Each row was made from one path, in order. Every step used is in the known rows, and no mark comes twice. Write each row's path.
Known rows
s g: [  8  13  -8  -8  -3  -3   0   4   8   1 -12  -3   1  -3   7   7  26   4
   4   1 -25  -2   8   4   7 -10  14 -21 -19  10  -1  19  -1]
p m: [  1  18 -12  -2 -22  -3  19   5   6   5 -11  11   5   6   9  12  18   7
   5   2 -30  -2  13  15  11   4  14  -7 -19  11  -6  18  -2]
m u w g: [ -9  19  -7  -4 -23  -2  35  -7   8   9 -10 -21  -8  12   1  14  33   3
  -3   4 -30 -16  14  19   9 -22  11 -28  -6   3  -4  15  -1]
l e y: [ -5  28   3   6 -20  -7  26  11  12  -9 -12  -6   1 -12   7   9  25  10
  -7   1 -25  -4   9  12   9  -4   9   7 -17   3   3  23   2]
s g w: [  2  14 -15  -5  -2  -8   4   1   7   3  -4 -20   3  -2   6   9  27  19
   5   2 -28  -3   6  -7  12  -1  14 -13 -20   9   6  17  -8]
p m u w g: [ -5  18  -4  -7 -41   1  32  -5   8  16  -5 -13  -4  18   6  15  25   6
   2   5 -35 -20  17  20  12 -14  11 -31 -11   5  -9  11  -1]
e l: [ -4  22  -8   4  18  -3  23   3   7 -10 -10  14   4  -2   7   8  24   0
   3   1 -27   1   4  -3   5  -1  15 -23 -14   7   9  24   5]
c e s: [ -7  20 -27   9 -20  -7  21   5  12  13 -10  18  -2  -6   2  13  31   5
  -2   2 -26  -5  13   0   4   1  12   5 -20   5   4  36  -7]
v h: [  0  14 -11   1  -5  -9  18   6   7  -6 -16   9  -8  -3   3  11  30  13
  -3   3 -21  -2   8  12   5  -3  13   8 -11   6   3  18   5]
v h s e: [  9  -1  -2   4 -18  -9  -7   3   8   7  -6  12  -7  -2   7  13  21  10
  -1   7 -24  -2   4  18   3  -5  11   5  -6  12   9  21  -7]
g x: [ -7  19 -24  -3  -7  -5  12   2   7  -3 -10  -5   2  -3   1  11  22  15
   0  -2 -29  -2  12   9   8  -2  15  -7  -9  12   7  28  -7]
p m u w: [  3  17   0   0 -46   0  28   1   6   5   0  -8   4  13   3  12  24   6
   1   3 -32 -13  18  14  17 -11  13 -21 -14   6  -4  13  -3]
h s g w: [  7  15 -14  -2 -15  -5  -4  -3   6   6   3 -13   1   2   8  10  23  17
   6   4 -30  -3   1 -10  12  -1  10  -7 -26  12   5  16 -13]
s e l: [  0   5  -4   2  16  -6   6   4   9  -3  -6  10   6  -3   8  11  20  -2
   4   2 -27   2   2   7   2  -2  17 -31  -3   9  16  28   0]
g w u: [-17  31 -32   5 -15  -7  35  -3   6   2  -6 -30  -7   9   0  13  24  24
  -1   6 -33  -1   8   3  14   2  19 -15 -15   6   8  20 -11]
h v: [ -6  28 -23   0  -1  -7  22   8   5 -12 -14  11   4   8   6  11  30   2
   4  -5 -27   0  11  -2   7  -2  18 -10 -12  11  -3  22  -6]
p m u: [  1  12  -1   1 -58  -2  29   0   6   6 -14   7   3  10   9  11  19   2
   3   3 -34  -2  13  16  14  -7  13 -22 -18  10   2  17  -4]
c e y: [-18  24 -17   7 -19 -10  23   8  11  -2 -14   2   0 -14   6   9  39   2
  -3   2 -24  -5  14   6   9  -1  10   2 -25   6   2  28   0]
u w g v: [ -5  22 -17  -6  20  -1  30  -2   6  11 -13 -28  -3   8   1  18  41  17
  -1   0 -27 -16  15   5   6  -9  11 -14   4   3 -12  15   0]
p m u w g v h: [  2   5   1  -5 -29  -1  34   0   5  19 -10 -16 -10  17   6  17  41  18
  -1   2 -30 -19  20  13  13 -13   8 -12   5   2  -8   4   2]
p m u w g x: [-12  16 -12 -12 -49   1  24  -4   8  15   2 -21  -4  16   4  15  22  14
   1   2 -38 -22  20  15  13 -11  11 -30  -5   9  -3  15  -7]
y e: [ -9  18 -12  -2  -1 -10  19   8  10   5 -17   9   4  -2   3  12  27   3
   2   0 -28  -1  10  11   6   4  14  -6  -1   5  -4  25  -1]
y e s h v: [-15  12 -19   5  -4  -7   4  18   8   3 -14  26  11  12   1  12  39  -7
   2  -4 -25  -1  21   9   7  12  15   1   1  11  -6  33 -17]
h s e c: [ -4   8  -8   6 -30  -7  -3  -2   9  -6  -8  15   2  -6   6   8  12  21
   4   6 -20   3   5  21   9  -4  14 -13 -11  17   3  29  -7]
w g s: [ -7  24 -31  -3  12  -6  17  -8   8   5 -20   4  -3   5   9  16  32   2
  -4   7 -33  -4  11  36   3  -7  12  -9 -14   8 -14  24 -10]
l e y h: [-10  32  13   3  -6  -1  20  20  13  -7 -14  -1   0 -10   6   8  26   3
  -5   6 -26  -4  13   8  12   0   6  -1 -16   4   8  25  -1]
s e: [  2   4 -11   0  -4  -8   4   3   8   4 -12  -1   4  -3   4  13  21   5
   1   2 -26   2   8  19   4  -4  16 -14  -4  10   5  27  -7]
g s h: [  0  13 -23   8   8  -3   0   4   6 -13 -23  12   8  -2   1  12  39   2
  -5   6 -27   3  22  37  12  -1  12 -16 -12  12  -6  29 -16]
u w g: [ -9  25 -18  -8  10  -3  24  -3   9   8  -8 -16  -7   6   0  15  32  10
   1   4 -25 -17  13  15   4 -11  13 -17  -8   3 -10  17   2]
l e y h s: [ -4  31  12   7 -18   2  11  17  12  -4  -7   9  -1  -5   9   9  23   2
  -4   8 -29  -4   9   5  11  -1   3   2 -22   7   8  25  -7]
m p: [  6  23 -23   1   8  -8  10   3   6   3 -14   0  -7  -7   3   8  21  -3
  -1   6 -22   3  12   4   8   3  17   6  -8   7  -8  22   1]
v h s g x: [ 10   5  -7  -6 -17  -4 -21   5   8   2   2   6  -8  -2   6   8  24  18
   4   2 -27  -6   7  -3   7  -7  10   0 -16  15   9  16  -6]

Which path is each row?
[  0  20 -13  12 -16  -1  12  20   8  -4 -14  20   5   4   2  12  32   5
  -5  -2 -26  -4  18   3   8   3  14  -2  -6   9   6  30 -13]
l e s h v
[ -1  22 -20   1 -28  -4   5  -3   7   9   6 -27  -8  12   5  11  20  20
   7   7 -34  -3   2  -9  13  -4  15 -24 -24  11   9  14 -16]
h s g w u
[ -5  18 -20  -1 -27   2  12   4   5   0  -9   5   6  28   7  15  45  -4
   3   3 -36 -17  31  36  15  -9  11 -42  -8  11 -19  16 -21]
p m u w g s h v
[  5  14  -8   5 -16  -6  10   3   6  -1 -10  19  -9   1   5  12  26  10
  -2   5 -24  -2   4   8   6  -4  10  14 -16   9   3  17  -1]
v h s
[ -9  18 -22   2  -6   0  13   0   5  -7 -15  -2   0  21   2  14  54  -7
  -3   2 -32 -15  27  32  13 -18  12 -40  -3   8 -14  21 -20]
m u w g s h v
[ -5  14  -5  -3 -10   0  39  -6   5  13 -16 -32  -6  13   1  17  43  11
  -4   0 -31 -15  17   7  11 -21  10 -25   7   2  -5  13  -3]
m u w g v
[  4  15 -10  -1  12  -2  18   0   4  13  -6 -12 -13  11   3  19  41  21
  -3   4 -25 -18  11   2   5  -9   7   8   2   4  -9   9   1]
u w g v h s
[ -5  28 -28  -5  23  -4  18  -7   8   4  -8 -10  -4   6   3  17  37   7
  -4   6 -29 -16  16  34   4 -10  12 -16 -11   3 -19  22  -9]
u w g s
[-10  13 -13   2  -4 -10  17   6  12  14 -10  18   6   4   3  13  23  -1
  -1   1 -27  -2  11  16   4   5  13  16  -4   5  -6  32  -9]
y e s
[ 10   8  -6   7  -2  -5  14   4   3   1 -14   7  -5   2   6  14  35  18
  -2   2 -24  -1   8  -3   8  -3   9  18  -4   9   0  15  -2]
g v h s
[ -4   7 -14   8 -13  -1   5   6   7   0 -15  14   6   3  -1  12  31   1
  -5   4 -21   1  19  21   8   3  12   1 -12  12   4  33 -14]
e s h
[  3  12  12  -3   3   5 -10  11   7   2  -6  -5   8   1  11   8  38  -5
   4   4 -25   1  15  -9  13  -2   2  -4 -19  13  -1  20 -13]
e y h s g v
[ -9  27 -33  -1  26  -1   5   5   6 -10 -13   0   3  16   1  16  51   0
  -1   3 -27 -16  27  29   8  -5  13 -27  -6   9 -19  21 -17]
u w g s h v
[  6  24  23   0 -15   3 -11  19  14   0  -2   5   0  -7  11   5  23   0
   1   8 -28  -6   9  -4  11  -7   2 -11 -26   8   7  20  -7]
l e y h s g
[ -4   6  -1   6 -20  -8  -4   0   8   1  -4   2   5  -3   9  13  20  -2
   0   4 -24   1   7  22   6  -4   9   8 -17  15   1  28 -13]
h s e y
[ 12   3  -8  -1   7  -1   4   3   7  13  -7  -2   7   4   7  12  32   8
   1  -2 -23   0  12  -4   7  -6  12   3  -8   9  -3  25 -11]
e s g v
[  0   8  -1   1  -7   0 -12   8   9   7  -7  13   2   1   5  13  20  -3
   5   9 -29   1   8  10   7   0   9 -17  -9  14  10  29 -16]
y h s e
[ -3  31  -4   7 -24  -6  27   9  11 -13 -18   4  -3 -15   4   5  17  34
  -2   4 -23  -2   7  10  12  -3  15 -13 -12   5   3  26   9]
l e c
[  2   9 -11  -1  -1  -4  15  -2   4  15 -20   5 -13   8   9  18  38  17
  -3   4 -28  -7   8   4   2  -6   7  10   0   8  -4  12  -1]
w g v h s
[-18  16  -1  -1   6  -6  -2  19   9 -11  -7   7   8   3   8  11  32 -14
   4   1 -22   2  17  10   9   3  12  -9  -9  14   2  30 -16]
s e y h v
[ 17   1  -2  -5   9  -4   3   9   6   4 -15  -5  -3  -3   6  10  40  16
   1   0 -21  -2  11  -7   8  -8  11  -2  -2   7   0  12   3]
s g v h
[-21  33  -5   0   8  -3  16  18   7 -17 -10   9   6   6   8   8  37 -11
   3  -1 -22   1  18   2  11   3  10  -1 -19  12  -2  25  -9]
e y h v
[-11  13 -16  -3  20  -8   3  -5  11   3   0 -19   3   4   5  18  38   0
  -7   7 -26 -15  18  50   6 -10   9  -3  -8   6 -18  27 -15]
u w g s e y
[-18  27  -5  -1 -19   1  -2   6  10   4   9 -27  -4  11   6   7  27   5
   5  12 -31  -3  10  -9  18   1   8 -18 -31  12  10  17 -21]
e y h s g w u
[  3   9 -18   0  -6  -6   1  -1   8  13   4 -12   5   3   4  11  25  16
   1   2 -25  -3   7  -4  10   1  12   5 -24  10   4  25 -16]
e s g w
[ 10   1 -10   3  -6  -5   2  13  11  20  -9   8  -6  -7   6  12  47  15
  -2   1 -21  -7  16 -14   4  -4   9  13  -7   4   5  24  -2]
c e s g v h
[-18  23 -15  -6  32  -3  -2  10  11  -3   2  -6   5  13   7  15  44 -12
   0   5 -27 -14  25  34   6  -5   9 -16  -6   9 -16  28 -24]
u w g s e y h v
[  0  -2   5   6 -22 -11  -7   4   8  -2  -2  10  -4  -4   8  13  25   4
  -5   6 -20  -2   7  24   5  -3   7  21 -14  12   4  22  -7]
v h s e y
[ -3  21 -31   9  12  -4   1  10   4 -22 -22  19  10   8   5  12  44  -3
  -1   0 -28   2  23  25  11   1  15 -15 -10  14 -10  28 -20]
g s h v
[-13  19 -31  12 -18  -4   8  18   8   0 -14  26   4   3   0  12  45  -1
   1  -2 -25  -4  23  -2   6   5  14  -6 -15  11   6  36 -16]
c e s h v
[  5   4 -20   4   8  -8  -1  -1   8   1 -13   7   6  -2   6  15  26   4
  -3   5 -30   3  12  39   5  -4  15 -10  -6  11  -5  31 -17]
g s e
[-18  28  -5   8 -22  -2   8  14  12   1  -7  19  -3  -7   7   9  37  -6
   1   8 -27  -5  14  -1  10   3   4  -2 -31  10   7  31  -8]
c e y h s
[ -8  25 -17   8   7  -6  25   8  11  -4 -12  18  -1 -10   7   8  33   1
   3   2 -29  -4   6 -14   3   0  14 -30 -17   4  15  29   8]
c e l
[  1  23 -14   5 -27  -3  18   6  12  18   7 -28  -7   6   4  11  18  27
  -3   6 -34  -7   5 -10  11  -2  16 -12 -17   2  15  22 -15]
l e s g w u
[ 16  15   2   1 -14  -2   5  11  13  14  -3   5  -1  -5   6   9  18  11
  -2   2 -28  -6   6   0   4  -8  12  -3 -17   4   4  25  -6]
l e s g
[ -2  11 -23  -5  23  -6   3  -6  10  12  -6 -15  -2   5   3  19  33   6
  -3   7 -29 -14  16  43   3 -11  13 -20  -1   5 -14  26 -15]
u w g s e
[  6   4  -2   6   3  -4  -3   1   8  -1  -1  20   4   1  10  11  15  -3
   6   5 -30   2  -1   2   2  -3  13 -26 -10  13  15  27  -7]
h s e l
[ 13   7  -5  -6   7  -1   5   5   6   3 -16 -13   6  -2   7  10  37  10
   3  -2 -26   0  12  -8   9  -7  13 -17  -5   8  -3  17  -3]
s g v
[-14   8   5  -1   2  -4  -2  12  11  -1 -10  -1   5  -5   5  10  27  -8
  -1   6 -23   1  15  22   9   0   9  -6 -10  11   7  31 -11]
s e y h
